Known rows, with every step that occurs:
girem > dubug: [-0.04 -0.56 -0.57 -0.90 -0.14  0.76 -1.70 -1.30  2.18  0.03 -0.21 -0.14
  0.85  2.49 -1.28  0.27  1.49  2.43 -2.30 -2.72 -0.96  0.60]
girem > dubug > zenis > guliveb > noguzi > vovag: [-0.59 -0.10 -0.27  0.05  1.04 -0.10 -0.10  3.03  2.23 -0.49 -0.55  2.01
  0.32  2.72 -1.69 -3.52  0.59  1.88 -2.75 -3.26 -0.77 -1.43]
guliveb > noguzi > vovag > dubug > girem: [ 0.03  1.65  0.45 -0.33  0.50 -1.52 -0.23  0.65  0.73  1.37 -0.91 -0.36
 -0.37  3.29 -1.69 -0.91 -0.52  1.18  0.22 -2.26 -0.83 -0.67]
girem > noguzi > guliveb > dubug: [ 2.59  0.79 -0.71  0.35  1.15 -1.50 -2.59  2.93  0.82  0.86 -0.38  0.44
 -0.74  1.97 -0.71 -1.69 -0.27  2.93  0.42 -2.57 -0.62 -1.10]
guliveb > noguzi > vovag: [ 0.47  0.51  0.21  0.08  0.26 -0.84 -0.70  1.49  1.26  0.93 -0.73  0.28
  0.35  2.71 -0.48 -2.51 -0.93  2.25 -1.89 -2.77 -1.03 -0.86]
vovag > dubug > zenis: [ 0.33  0.75 -0.97 -0.62  2.01 -3.19 -2.11  2.22  1.52 -0.16 -0.76  0.81
 -0.86  1.89 -1.25  0.40  1.74  1.90  1.39 -2.88 -0.48  1.22]
guliveb > dubug > zenis > girem: [ 0.83  0.06 -0.98  0.49  2.00 -0.88 -2.07  3.40  1.32  0.09 -0.62  1.19
 -1.34  1.91 -1.81 -3.23  0.81  2.11 -1.57 -3.29 -0.57 -1.14]
dubug > girem: [-0.08 -0.64 -0.50 -0.91  1.39  0.05 -2.51 -1.51  0.82  1.56  0.12 -1.06
 -0.34  3.04 -1.26 -0.91  0.99  2.02 -1.62 -2.23 -0.61  0.21]
noguzi > guliveb > dubug > zenis > girem: [ 2.09  0.57 -0.93  0.19  1.92 -1.45 -3.04  5.28  1.05 -0.37 -0.30  1.41
 -1.91  2.02 -1.92 -3.26  1.09  2.34 -0.68 -2.95 -0.03 -2.27]
noguzi > dubug > girem: [ 0.60 -0.20 -0.09 -2.00  0.94 -0.61 -3.45  0.56  1.24  1.05 -0.06 -0.64
 -0.27  2.95 -1.81  0.31  0.86  1.58 -0.61 -1.89 -0.46  0.36]
dubug > zenis > girem > noguzi > vovag: [ 0.67 -1.17 -1.37 -0.60  3.35 -1.19 -0.45  2.47  0.50  1.70 -1.53 -0.46
 -0.26  2.16 -1.17 -3.46 -1.24  2.50 -1.23 -3.74 -0.51 -0.25]
vovag > dubug > girem > noguzi: [ 0.37  0.40 -0.49 -0.92  2.43 -1.72 -1.09 -1.32  0.52  1.91 -0.92 -1.45
 -0.39  2.72 -1.56  0.85 -0.01  2.00  1.64 -2.14 -0.61  1.20]
vovag > dubug > zenis > girem > noguzi > guliveb: [ 2.03  0.59 -0.95 -0.95  3.66 -3.45 -1.49  3.76  0.70  0.07 -1.41  0.03
 -1.53  1.94 -1.97 -0.39  0.32  2.62  2.41 -2.60  0.38 -0.36]
zenis > girem > noguzi > vovag: [ 0.58 -0.95 -0.78 -0.91  2.10  0.26  0.07 -0.01  0.52  2.21 -1.49 -1.41
  0.26  2.55 -1.11 -2.84 -2.38  2.84 -1.98 -3.08 -0.57 -0.26]
guliveb > noguzi > dubug > zenis > girem: [ 1.25  0.21  0.43 -0.97  2.28 -2.65 -2.09  5.11  1.68 -0.76 -1.15  1.26
 -0.76  2.11 -2.08 -1.05  0.62  1.98 -0.53 -2.38 -0.24 -1.11]
noguzi > vovag > dubug > girem: [-0.25  0.87 -0.53 -1.17  0.63 -0.72 -1.01 -0.56  0.64  1.93 -0.63 -1.04
 -0.37  3.27 -1.69 -0.92 -0.24  1.23 -0.09 -2.55 -0.64  0.32]
zenis > guliveb > noguzi > vovag > dubug: [-0.49  1.74  0.52 -0.17  0.76 -1.16  0.54  1.57  1.66  0.35 -1.10  0.95
 -0.30  2.87 -1.55 -2.11 -1.53  1.92 -0.79 -2.15 -0.36 -0.65]
noguzi > dubug: [ 0.90  0.06 -0.14 -1.82  0.50 -1.25 -3.22  1.74  1.80  0.28 -0.49  0.18
  0.11  2.24 -1.10  0.47  0.40  2.17 -0.64 -2.14 -0.52  0.72]
zenis > girem > dubug > noguzi: [ 0.17 -1.31 -0.47 -0.99  1.05  3.21 -0.40 -0.59  2.07  0.49 -0.54 -0.92
  1.66  2.80 -1.65 -1.21  0.93  3.21 -5.09 -2.94 -0.82 -0.22]
zenis > guliveb: [-0.66 -0.55 -0.49 -0.76  1.66  0.42 -1.80 -0.51  1.75  0.53 -0.13  0.19
 -0.24  2.60 -1.13 -2.19  0.00  2.79 -2.63 -2.11 -0.13  0.15]
vovag > dubug > zenis > girem > noguzi: [ 0.74  0.05 -1.01 -0.70  3.78 -2.96 -0.56  1.99  0.90  0.59 -1.82 -0.20
 -0.98  1.81 -1.85 -0.15  0.03  2.39  1.47 -2.94 -0.19  0.76]
zenis > guliveb > noguzi > vovag > dubug > girem: [-0.83  1.44  0.59 -0.37  1.23 -0.53  0.34  0.55  1.09  1.18 -0.71  0.11
 -0.62  3.60 -2.22 -2.31 -1.16  1.32 -0.87 -1.90 -0.31 -1.10]
vovag > dubug > noguzi: [ 0.47  0.53 -0.42 -0.63  1.26 -0.26 -1.15  0.83  1.68  0.79 -0.64 -0.38
  0.82  2.40 -0.66  0.33  0.70  2.85 -1.48 -2.58 -0.85  1.19]

Rows:
[ 0.52  1.61 -0.14  0.18  1.26 -3.58 -0.47  4.28  1.34  0.01 -1.31  1.40
 -0.52  2.25 -1.11 -1.47  0.25  1.51  1.03 -3.21 -0.83 -0.29]	guliveb > noguzi > vovag > dubug > zenis
[ 2.10  1.17 -0.49  0.19  0.04 -0.90 -3.33  2.93  1.26  0.10  0.15  0.95
 -1.02  2.27 -0.98 -1.89  0.68  2.52 -0.56 -2.44 -0.49 -1.44]	noguzi > guliveb > dubug
[ 0.71  0.52 -1.36 -0.51  2.54 -3.27 -0.55  2.99  0.83  1.30 -1.59  0.20
 -0.30  1.91 -0.82 -1.07 -0.46  1.99  1.91 -3.62 -0.81  1.09]	girem > noguzi > vovag > dubug > zenis
[ 0.28  0.39 -0.78 -0.87  2.68 -2.33 -1.29  2.01  1.33 -0.17 -1.22  0.30
 -1.28  2.06 -2.13 -0.37  0.91  1.98  0.38 -2.79 -0.08  0.39]	vovag > dubug > zenis > girem
[ 0.31 -0.84 -0.91 -0.82  1.96 -0.05 -0.96 -0.74  0.16  3.01 -0.70 -1.67
  0.25  3.10 -0.85 -2.42 -1.13  2.14 -1.10 -2.95 -0.95  0.10]	dubug > girem > noguzi > vovag
[ 0.38  0.62  0.92 -1.02  1.02 -1.13 -1.90  2.84  2.20 -0.45 -0.50  1.35
 -0.16  2.57 -1.66 -0.97 -0.42  2.28 -1.39 -1.56 -0.19 -0.66]	zenis > guliveb > noguzi > dubug
[-0.08 -0.86 -0.43 -1.20  0.49  1.65 -0.90 -1.62  2.02  0.07 -0.54 -0.66
  0.51  2.62 -2.13 -0.46  0.76  2.52 -3.27 -2.59 -0.52 -0.20]	zenis > girem > dubug
[ 1.21  0.76  0.77 -0.97  0.30 -2.01 -2.42  2.79  1.90 -0.30 -0.68  0.78
  0.13  2.28 -1.14  0.32  0.12  2.14 -0.48 -1.89 -0.71 -0.28]	guliveb > noguzi > dubug
[-0.20 -0.12 -0.03  0.39  2.79 -1.83 -1.50  3.29  1.81 -0.50 -0.40  1.91
 -0.79  2.29 -1.17 -2.86  0.87  2.46 -1.54 -2.48 -0.32 -0.85]	dubug > zenis > guliveb > noguzi
[ 1.69  1.09 -0.36 -0.91  1.10 -0.77 -2.04  2.61  1.42  0.33 -0.41 -0.20
  0.31  2.55 -0.75  0.17  0.99  3.09 -0.50 -2.28 -0.27  0.11]	vovag > dubug > noguzi > guliveb
[ 1.67 -0.52 -0.66 -0.96  2.46 -1.12 -2.69  0.32  0.20  1.78 -0.07 -1.36
 -0.61  2.91 -1.09 -0.84  0.36  2.64  0.44 -2.08 -0.19 -0.62]	dubug > girem > noguzi > guliveb
[ 1.31  0.44  0.26 -0.72  1.56 -3.55 -2.94  5.43  1.85 -0.81 -0.71  1.83
 -0.41  1.97 -1.20 -0.36  1.32  1.89  0.41 -2.53 -0.67 -0.40]	guliveb > noguzi > dubug > zenis
[ 0.08  1.16 -0.58 -0.99  0.09 -1.34 -0.80  0.48  1.29  1.11 -1.02 -0.28
 -0.07  2.55 -1.02 -0.60 -0.67  1.83 -0.01 -2.76 -0.70  0.83]	noguzi > vovag > dubug
[ 0.13 -0.88 -0.84 -0.73 -0.24  2.74 -0.46  0.43  2.04  1.24 -0.33 -0.48
  2.34  2.90 -0.63 -2.11  0.47  2.77 -4.86 -3.55 -1.43  0.05]	girem > dubug > noguzi > vovag
[ 0.95  0.35 -1.13  0.72  1.32 -1.81 -2.94  3.77  1.44  0.08 -0.25  1.68
 -1.00  1.73 -0.95 -2.55  1.60  2.02 -0.64 -3.41 -1.03 -0.39]	guliveb > dubug > zenis
[-0.22  1.29  0.13  0.17  2.67 -3.07 -0.80  3.35  1.89 -0.89 -0.87  2.08
 -1.14  2.21 -1.79 -1.14  0.90  1.99  0.63 -2.29 -0.14 -0.20]	vovag > dubug > zenis > guliveb > noguzi
[ 0.98  0.02 -0.66  0.46  1.78 -0.32 -1.88  0.09  0.51  2.17 -0.29 -0.53
 -0.52  2.53 -1.25 -1.81 -0.19  2.14 -0.47 -2.66 -1.18 -0.35]	guliveb > dubug > girem > noguzi
[ 0.06 -1.16 -0.67 -1.04  0.38  3.70  0.41  0.13  1.79  1.25 -0.78 -0.95
  1.98  3.09 -1.52 -2.77 -0.26  2.85 -5.68 -3.44 -1.01 -0.68]	zenis > girem > dubug > noguzi > vovag
[ 1.72  0.90 -0.44 -0.02  0.46 -0.24 -3.59  1.91  0.68  0.95  0.48  0.18
 -1.36  2.91 -1.63 -2.15  1.14  1.92 -0.49 -2.15 -0.43 -1.83]	noguzi > guliveb > dubug > girem
[ 0.83  0.53  0.95 -1.12  0.81 -1.47 -2.66  1.87  1.29  0.56 -0.30  0.06
 -0.27  2.99 -1.75  0.23  0.55  1.56 -0.33 -1.63 -0.66 -0.64]	guliveb > noguzi > dubug > girem
[ 0.44 -0.74 -0.83 -0.57  0.91  1.48 -0.99  1.39  1.26  1.94 -0.46 -0.62
  1.51  2.79  0.06 -3.09 -0.46  2.97 -4.10 -3.35 -1.15  0.12]	dubug > noguzi > vovag
[ 0.13 -0.81 -1.17 -0.67  1.10 -0.76 -2.23  1.25  2.14 -0.50 -0.18  0.86
  0.36  2.10 -1.34 -0.34  2.62  2.15 -1.46 -3.34 -0.93  0.49]	girem > dubug > zenis
[ 0.69 -0.64 -0.95 -0.61  1.54 -0.74 -0.75  0.24  0.76  2.19 -1.07 -0.96
  0.66  2.40 -0.22 -2.13 -1.59  2.72 -1.03 -3.22 -0.99  0.49]	girem > noguzi > vovag
[-0.52 -0.24 -0.04  0.15  1.70 -0.63 -0.89  2.34  2.53 -1.21 -0.27  2.00
  0.06  2.44 -1.85 -1.92  1.82  2.21 -2.21 -2.69 -0.60 -0.98]	girem > dubug > zenis > guliveb > noguzi
[ 0.25  0.88 -1.17 -0.69  1.38 -2.76 -1.29  3.01  1.26  0.56 -1.08  0.74
 -0.61  2.20 -1.10 -1.22  0.54  1.55  0.80 -3.46 -0.69  0.82]	noguzi > vovag > dubug > zenis
[ 1.80 -0.34 -0.57 -0.74  1.37  0.47 -2.74  2.46  1.33  0.76  0.09 -0.39
  0.67  2.63 -0.19 -1.52  1.05  3.53 -2.61 -2.47 -0.42 -0.53]	dubug > noguzi > guliveb
[ 0.22 -0.38 -0.70 -1.58  2.39 -1.74 -3.22  4.18  2.09 -0.44 -0.41  1.61
 -0.75  2.19 -1.71 -1.47  1.06  2.04 -0.84 -2.45  0.00  0.27]	noguzi > dubug > zenis > guliveb
[ 0.79 -1.38 -1.16 -0.47  4.06 -1.74 -1.25  1.73  0.80  0.95 -1.24 -0.30
 -0.61  1.89 -1.29 -1.88  0.03  2.85 -0.53 -3.21 -0.36  0.07]	dubug > zenis > girem > noguzi
[-0.46 -0.85 -1.09 -0.49  2.94 -1.09 -2.24  2.06  1.78  0.02 -0.17  1.17
 -0.79  2.28 -1.16 -2.67  1.17  2.50 -1.74 -2.81 -0.16  0.15]	dubug > zenis > guliveb
[ 1.13  0.16 -0.55  0.71  0.60  1.24 -1.92  2.34  1.62  1.05 -0.13  0.51
  0.73  2.22 -0.39 -2.58  0.62  3.01 -3.45 -3.08 -1.40 -0.34]	guliveb > dubug > noguzi
[ 1.68  0.89 -0.44 -1.15  2.31 -2.36 -1.93  0.53  0.31  1.41 -0.58 -1.24
 -0.94  2.85 -1.70  0.85  0.26  2.21  2.56 -1.83 -0.05  0.13]	vovag > dubug > girem > noguzi > guliveb
[-0.04  0.48 -0.45  0.40  0.77  0.64 -1.88  1.18  1.81  0.41 -0.01  1.23
 -0.68  2.36 -1.39 -3.15 -0.25  2.46 -2.47 -2.39 -0.58 -0.70]	zenis > guliveb > dubug
